In the rows, zero is written as 128.
Known rows, with every step that occurs:
f/m/r: [109 144 105 92 153 144 150 114 156 140 192 154 113 117 132 88 119 145 154 141 149 138 148 118 103 130 117 123 115 119 71 133 111 131 81 137 133 124 92 112 113 115 125 104]
f/m/r/s/b/e: [101 142 110 87 158 138 156 99 144 145 173 147 104 107 137 103 107 159 139 133 141 152 126 126 83 127 138 131 98 101 107 136 130 139 103 139 137 124 76 106 148 108 102 85]
m/r/s/b/e: [101 137 115 86 156 146 152 110 140 134 165 151 105 106 137 105 112 140 122 132 137 153 90 138 75 129 140 132 108 96 126 131 132 135 118 141 140 128 83 116 145 124 107 94]
m/f/e: [119 130 116 103 138 151 155 119 163 138 168 146 120 118 132 103 124 141 129 124 149 150 108 110 102 122 103 125 140 129 97 109 92 150 72 140 146 134 108 116 132 128 118 109]
e/f/m/r/s: [99 157 91 102 147 152 165 112 163 138 176 159 100 103 130 95 106 149 157 136 142 138 146 111 91 128 126 113 103 102 109 127 111 141 61 130 132 115 110 119 119 103 125 94]
m/r: [112 140 108 92 152 152 144 125 154 136 185 154 117 116 131 88 128 129 136 140 146 137 116 135 93 132 121 122 126 116 97 128 116 127 98 138 138 130 98 121 112 129 130 113]
r/s/f/m/b: [115 150 121 96 143 131 163 98 147 133 176 162 89 114 120 114 109 148 131 126 141 160 135 113 83 121 114 136 92 106 152 115 122 155 107 130 131 123 113 121 136 93 116 91]
m/r/e/f: [111 149 100 100 145 161 141 127 157 136 163 160 108 110 129 63 118 119 120 137 146 136 120 125 92 132 136 108 125 104 104 106 118 116 65 130 126 122 108 130 117 112 130 111]
f/m/b/s/r: [124 142 118 97 134 129 146 114 165 133 168 160 89 123 111 88 114 142 155 130 150 164 119 125 93 129 117 138 105 113 112 104 153 142 77 135 134 138 86 110 142 110 126 104]
r/s/b: [108 140 127 93 146 145 160 109 147 126 154 148 93 115 133 125 115 126 120 127 133 153 103 132 84 127 127 123 113 109 135 113 128 146 118 140 137 135 106 119 161 108 110 100]
z/f/e: [115 140 124 106 150 150 163 127 157 132 171 141 105 120 118 102 137 152 134 121 154 151 154 97 92 125 107 121 139 116 94 99 99 144 90 134 141 146 132 120 155 127 130 109]
f/m: [114 146 124 102 145 132 155 118 153 141 171 147 106 122 126 106 121 134 152 133 148 147 154 116 105 130 116 126 123 122 97 124 115 139 85 136 132 124 108 113 131 104 125 99]
b/m/r/s/f/e: [126 133 94 92 141 167 156 106 148 131 177 146 131 104 126 93 114 149 122 124 136 151 83 113 75 113 116 132 125 105 108 135 97 146 98 134 144 133 158 138 142 139 120 109]
r/e/f/m/b: [118 156 123 109 136 143 144 115 152 139 154 161 87 117 117 82 107 135 124 130 147 149 145 108 99 128 129 109 114 108 141 87 133 131 60 123 121 120 108 123 123 87 123 101]
s/r/e/f/m: [116 153 113 107 134 136 153 127 159 136 145 151 105 118 127 64 114 121 115 126 153 150 146 108 91 127 138 125 115 110 90 110 119 129 48 125 122 119 132 118 143 83 132 100]
f/z/b/e/r: [74 139 129 108 158 126 144 152 146 141 160 150 99 121 140 86 133 143 133 134 143 152 104 116 94 134 149 130 109 102 130 122 135 124 111 134 129 132 74 114 140 108 119 100]
s/f/z: [113 141 127 99 149 130 156 121 142 137 164 152 108 123 133 117 136 122 101 137 149 152 120 124 95 129 122 135 121 112 135 123 118 131 102 134 134 125 111 120 108 101 124 99]
b/m/r/s: [128 140 101 94 150 157 146 126 150 128 155 133 122 106 132 90 109 135 135 137 130 139 103 123 85 122 123 123 121 101 112 147 115 139 100 144 140 130 127 131 138 136 124 104]
b/s/r/e: [116 141 114 95 138 137 137 129 163 128 137 155 109 119 125 69 121 110 124 123 151 165 118 136 89 132 132 136 121 105 93 103 144 126 93 142 129 145 103 127 155 116 126 107]
b/s/f/m: [116 140 108 95 136 130 158 109 154 142 170 161 98 120 118 112 125 136 165 130 154 163 138 121 97 131 118 132 113 117 88 108 128 146 91 142 134 128 109 123 137 110 121 100]
s/r/e/f/z/b: [89 146 120 111 147 135 146 139 157 128 139 140 91 121 138 64 131 117 91 126 147 158 110 114 90 129 150 115 107 102 118 108 131 115 76 127 122 128 108 126 125 82 124 103]
e/r/s/b/m/f: [123 127 110 93 137 153 146 130 150 131 141 143 117 102 141 93 103 138 111 131 122 133 60 113 79 120 121 130 118 117 102 121 131 158 87 148 142 138 103 115 189 126 112 100]
s/b/e/f/m/r: [112 141 109 95 145 145 152 111 145 152 175 157 97 112 127 92 114 143 141 140 150 139 107 121 87 132 144 114 113 111 100 117 134 130 57 130 134 110 82 107 133 107 116 96]
r/e/f: [116 153 120 109 134 149 145 133 152 135 142 156 102 117 124 81 118 107 115 129 146 146 128 116 96 131 137 110 131 109 128 93 119 124 70 131 124 120 126 132 135 101 128 106]
m/f/z/b/s/r: [93 125 107 99 144 127 146 135 168 131 148 133 93 120 140 87 135 136 131 127 149 166 93 122 99 132 124 129 104 115 76 120 142 136 82 151 141 142 63 112 129 114 113 99]
r/e/f/s: [88 156 115 111 135 143 150 121 154 136 145 147 100 110 129 89 108 122 121 126 140 157 142 111 97 128 129 112 119 103 136 103 116 133 82 134 124 121 138 129 146 92 126 97]
b/m/f/s/r: [123 131 110 98 133 136 146 129 156 136 142 114 129 111 136 81 109 139 107 128 134 152 89 110 87 118 110 138 125 118 87 151 117 154 80 150 144 125 138 112 165 125 125 96]
z/f/e/r: [104 140 119 107 145 153 161 140 163 131 183 158 114 115 122 87 134 161 135 124 148 140 138 91 90 126 112 125 132 116 85 88 107 144 85 131 136 155 125 114 165 126 137 114]
f/z/b/s: [82 136 119 106 149 129 147 130 157 133 156 142 84 124 132 110 136 134 158 132 147 166 118 126 108 136 130 115 107 107 114 108 143 129 110 146 135 145 73 124 114 113 113 103]
m/r/e/f/s: [81 152 96 100 143 156 144 116 160 138 167 149 109 103 133 68 107 133 125 133 141 147 133 120 93 128 129 111 112 100 110 113 115 125 81 132 126 122 122 128 123 101 128 100]
e/f: [117 150 117 109 134 147 155 136 155 139 157 158 97 119 122 105 122 110 134 135 145 141 117 118 94 133 133 112 131 115 133 107 115 136 65 129 134 115 123 127 127 111 133 112]
z/r/e/f: [120 152 126 111 137 148 147 127 161 121 132 155 93 118 121 84 125 99 108 122 147 147 120 115 91 133 142 108 132 108 112 101 119 130 76 129 124 127 126 127 161 96 138 101]
r/e/f/m: [112 156 117 108 139 142 151 121 156 142 147 152 101 116 126 82 113 126 132 129 149 146 160 105 102 129 134 111 121 110 106 100 114 128 59 129 121 116 121 124 138 86 125 97]
m/f/e/r: [104 131 109 102 138 157 150 132 168 139 181 167 126 114 137 87 120 144 130 124 142 138 95 106 99 123 107 129 134 128 91 100 104 154 67 136 142 139 101 111 145 129 126 115]

Rows:
[99 159 123 114 138 142 153 114 162 123 139 147 92 113 124 89 115 117 114 120 142 154 130 110 93 128 132 112 118 105 118 107 115 139 87 133 125 127 139 126 169 87 135 89]
z/r/e/f/s
[77 142 128 104 156 119 163 123 135 135 152 139 89 113 138 113 131 140 116 124 143 176 113 117 80 128 148 135 91 90 153 136 124 135 135 139 134 122 99 129 129 97 104 82]
r/s/f/z/b/e
[119 150 118 105 135 144 147 137 159 132 136 154 106 119 126 64 119 101 94 125 148 149 114 120 82 129 141 124 128 107 115 104 125 123 61 127 125 123 133 126 142 98 134 107]
s/r/e/f
[115 138 110 94 134 138 152 120 152 135 164 165 98 119 117 113 131 115 148 130 151 161 102 134 89 133 123 130 122 114 107 103 132 142 104 143 136 132 111 131 141 126 124 108]
b/s/f
[92 151 112 109 132 138 163 129 164 137 159 147 104 114 124 91 114 120 118 127 142 152 107 117 83 128 127 126 115 109 128 121 122 144 70 130 133 117 145 118 142 99 138 101]
e/f/s/r
[95 140 113 100 142 137 155 120 159 140 162 135 112 112 137 106 115 144 132 131 140 153 130 115 101 126 104 128 121 119 106 129 106 154 94 149 140 124 105 114 138 117 118 92]
m/f/s
[106 133 109 96 159 147 129 130 142 129 146 122 111 116 141 59 125 144 113 138 139 148 109 116 97 125 137 112 116 100 85 136 122 105 102 143 129 140 96 132 117 115 113 105]
f/z/b/m/r/e
[83 146 110 114 143 137 143 132 158 133 135 148 74 116 130 84 129 124 141 127 149 165 123 118 106 135 145 100 111 98 114 84 141 117 80 138 124 139 81 136 118 96 115 101]
r/e/f/z/b/s
[120 143 126 97 142 137 143 131 154 127 143 147 116 122 131 64 122 107 94 126 148 156 121 129 86 127 132 138 126 108 101 116 122 123 97 135 126 136 120 124 152 105 129 107]
s/r/e
[114 151 136 117 149 127 155 133 152 135 133 148 93 120 127 114 132 116 113 132 149 151 111 114 92 136 153 116 127 98 150 127 129 128 69 128 133 116 102 112 144 96 136 86]
b/e/f/z/r
[108 149 112 109 138 138 142 132 164 133 128 154 99 117 128 76 122 111 108 130 151 163 116 127 93 133 145 123 117 97 119 98 144 119 54 134 127 136 99 124 129 94 131 100]
b/s/r/e/f/z
[113 135 127 96 136 144 149 109 137 139 147 124 109 116 130 110 110 135 119 133 131 151 86 121 89 121 119 123 124 117 116 129 129 142 107 147 141 133 139 120 170 118 115 101]
f/s/b/m
[93 140 120 106 141 157 152 131 163 137 185 172 122 118 128 94 121 138 137 124 143 143 103 114 95 127 117 130 134 120 106 99 107 142 84 127 136 144 123 117 147 122 130 121]
f/e/r
[87 155 114 112 134 142 161 126 157 142 161 147 99 113 126 110 115 126 137 131 141 150 129 113 94 130 122 112 120 111 140 114 115 144 77 134 134 118 140 123 137 103 128 100]
e/f/s
[126 147 136 104 146 140 144 120 156 116 139 149 102 123 127 85 129 108 107 122 146 154 131 123 93 130 132 122 129 110 95 112 122 129 104 138 127 140 112 124 172 103 132 98]
z/r/e
[119 138 114 97 135 136 148 133 164 130 153 156 104 122 119 93 126 113 143 128 150 161 102 136 89 134 126 135 123 114 94 113 143 139 87 144 138 139 105 123 149 126 131 110]
b/s/r
[107 146 117 96 143 138 164 117 147 129 162 157 101 113 129 114 121 119 120 125 139 157 120 123 78 126 125 136 111 107 136 123 111 148 120 137 134 126 130 131 144 110 121 98]
r/s/f
[108 148 94 102 139 159 138 121 150 137 148 133 118 102 128 61 101 137 123 136 133 142 113 112 91 122 130 110 123 99 109 127 115 125 73 137 131 123 145 136 141 116 128 102]
b/m/r/e/f/s
[137 136 104 90 136 167 132 117 142 133 146 145 108 109 128 66 109 118 102 137 137 133 71 123 82 124 144 105 129 107 93 109 133 117 64 133 131 126 119 130 147 121 121 112]
s/b/m/r/e/f
[93 151 119 109 134 128 160 134 154 144 147 140 106 112 125 93 113 126 118 125 145 161 107 116 78 130 145 134 115 99 146 129 126 140 73 132 135 109 136 116 155 104 133 93]
b/e/f/s/r
[116 147 106 104 129 144 145 133 166 131 132 159 97 116 118 70 118 99 124 124 151 158 105 128 87 132 142 123 121 103 102 91 146 127 59 133 126 133 117 131 152 108 132 109]
b/s/r/e/f
[132 123 114 96 136 159 156 104 149 133 141 130 120 108 136 112 107 150 110 120 131 152 67 109 86 112 110 121 132 119 111 120 108 162 82 146 151 139 124 121 175 129 102 101]
r/s/b/m/f/e
[113 151 103 107 130 137 151 123 167 138 139 156 98 116 119 67 111 121 143 125 155 161 142 114 95 131 138 123 113 106 83 94 142 132 45 133 124 129 113 122 149 93 128 99]
b/s/r/e/f/m
[117 149 129 106 148 139 160 119 162 114 147 147 94 115 127 117 122 118 125 121 137 157 124 122 89 128 126 125 116 106 120 129 119 151 116 139 135 137 120 121 176 106 130 92]
z/r/s
[97 146 124 100 145 132 152 128 142 133 171 181 97 108 121 95 111 138 117 126 135 158 85 121 63 126 140 151 99 92 180 108 139 148 118 127 131 125 104 123 158 115 120 100]
m/b/e/r/s/f
[111 138 89 87 141 144 152 104 157 142 191 169 104 113 122 94 125 146 171 138 155 152 133 127 95 132 118 131 107 117 62 116 126 139 86 140 135 131 92 122 120 120 124 104]
b/s/f/m/r
[121 151 110 109 129 142 152 114 164 143 167 168 71 118 107 108 111 141 174 135 148 153 126 115 105 133 121 110 110 111 138 85 150 146 49 131 131 125 94 120 124 106 124 103]
e/f/m/b/s
[93 150 130 103 147 135 148 138 150 132 159 170 96 109 124 95 105 145 132 129 131 152 105 120 76 128 139 141 107 93 185 110 144 145 113 130 132 131 91 118 158 117 121 100]
m/b/e/r/s
[125 118 114 95 131 163 141 124 154 138 163 148 128 113 136 87 114 146 114 127 132 134 46 106 88 117 113 126 141 132 78 104 118 154 65 139 146 144 115 112 178 138 116 116]
s/b/m/f/e/r
[94 148 129 107 149 134 162 120 140 143 136 147 90 109 136 130 115 129 103 134 138 158 96 121 83 130 153 119 108 90 185 114 138 135 82 131 136 118 89 113 141 92 109 82]
r/s/b/e/f/z
[115 149 124 111 139 136 156 141 147 147 148 153 98 117 120 105 122 115 134 132 147 149 111 118 88 135 146 117 135 105 151 113 123 132 70 132 135 107 119 125 135 116 128 102]
b/e/f
[102 147 124 105 139 141 163 121 142 140 136 153 90 108 127 119 113 121 119 126 137 156 91 123 75 130 153 118 113 96 166 107 134 143 85 133 136 115 112 121 161 106 112 91]
r/s/b/e/f
[88 149 115 102 146 145 156 138 161 128 162 163 110 109 134 98 110 130 136 128 132 144 116 120 85 128 126 134 112 105 133 116 122 147 108 135 131 138 116 122 159 113 128 105]
e/r/s
[95 147 120 101 148 131 164 132 160 128 161 126 105 115 124 88 128 147 119 125 147 156 157 104 80 127 110 135 113 109 86 124 114 144 104 141 136 139 138 111 170 113 138 94]
z/f/s/r
[119 133 115 99 130 151 151 100 157 134 188 179 90 120 106 114 125 141 142 121 152 171 88 125 88 124 108 132 124 115 139 79 131 148 95 131 141 143 114 130 129 129 118 118]
m/b/s/f/e
[86 146 104 94 143 161 147 100 151 137 168 153 99 104 135 76 106 139 109 133 138 147 109 129 87 127 131 109 109 103 110 102 125 124 85 134 128 128 109 121 135 98 116 101]
m/r/e/f/s/b
[105 136 118 103 147 133 154 126 137 127 143 123 96 115 136 107 126 136 116 128 132 163 96 109 83 120 133 125 101 100 131 140 119 139 128 142 136 131 135 137 137 107 110 94]
r/s/f/z/b/m
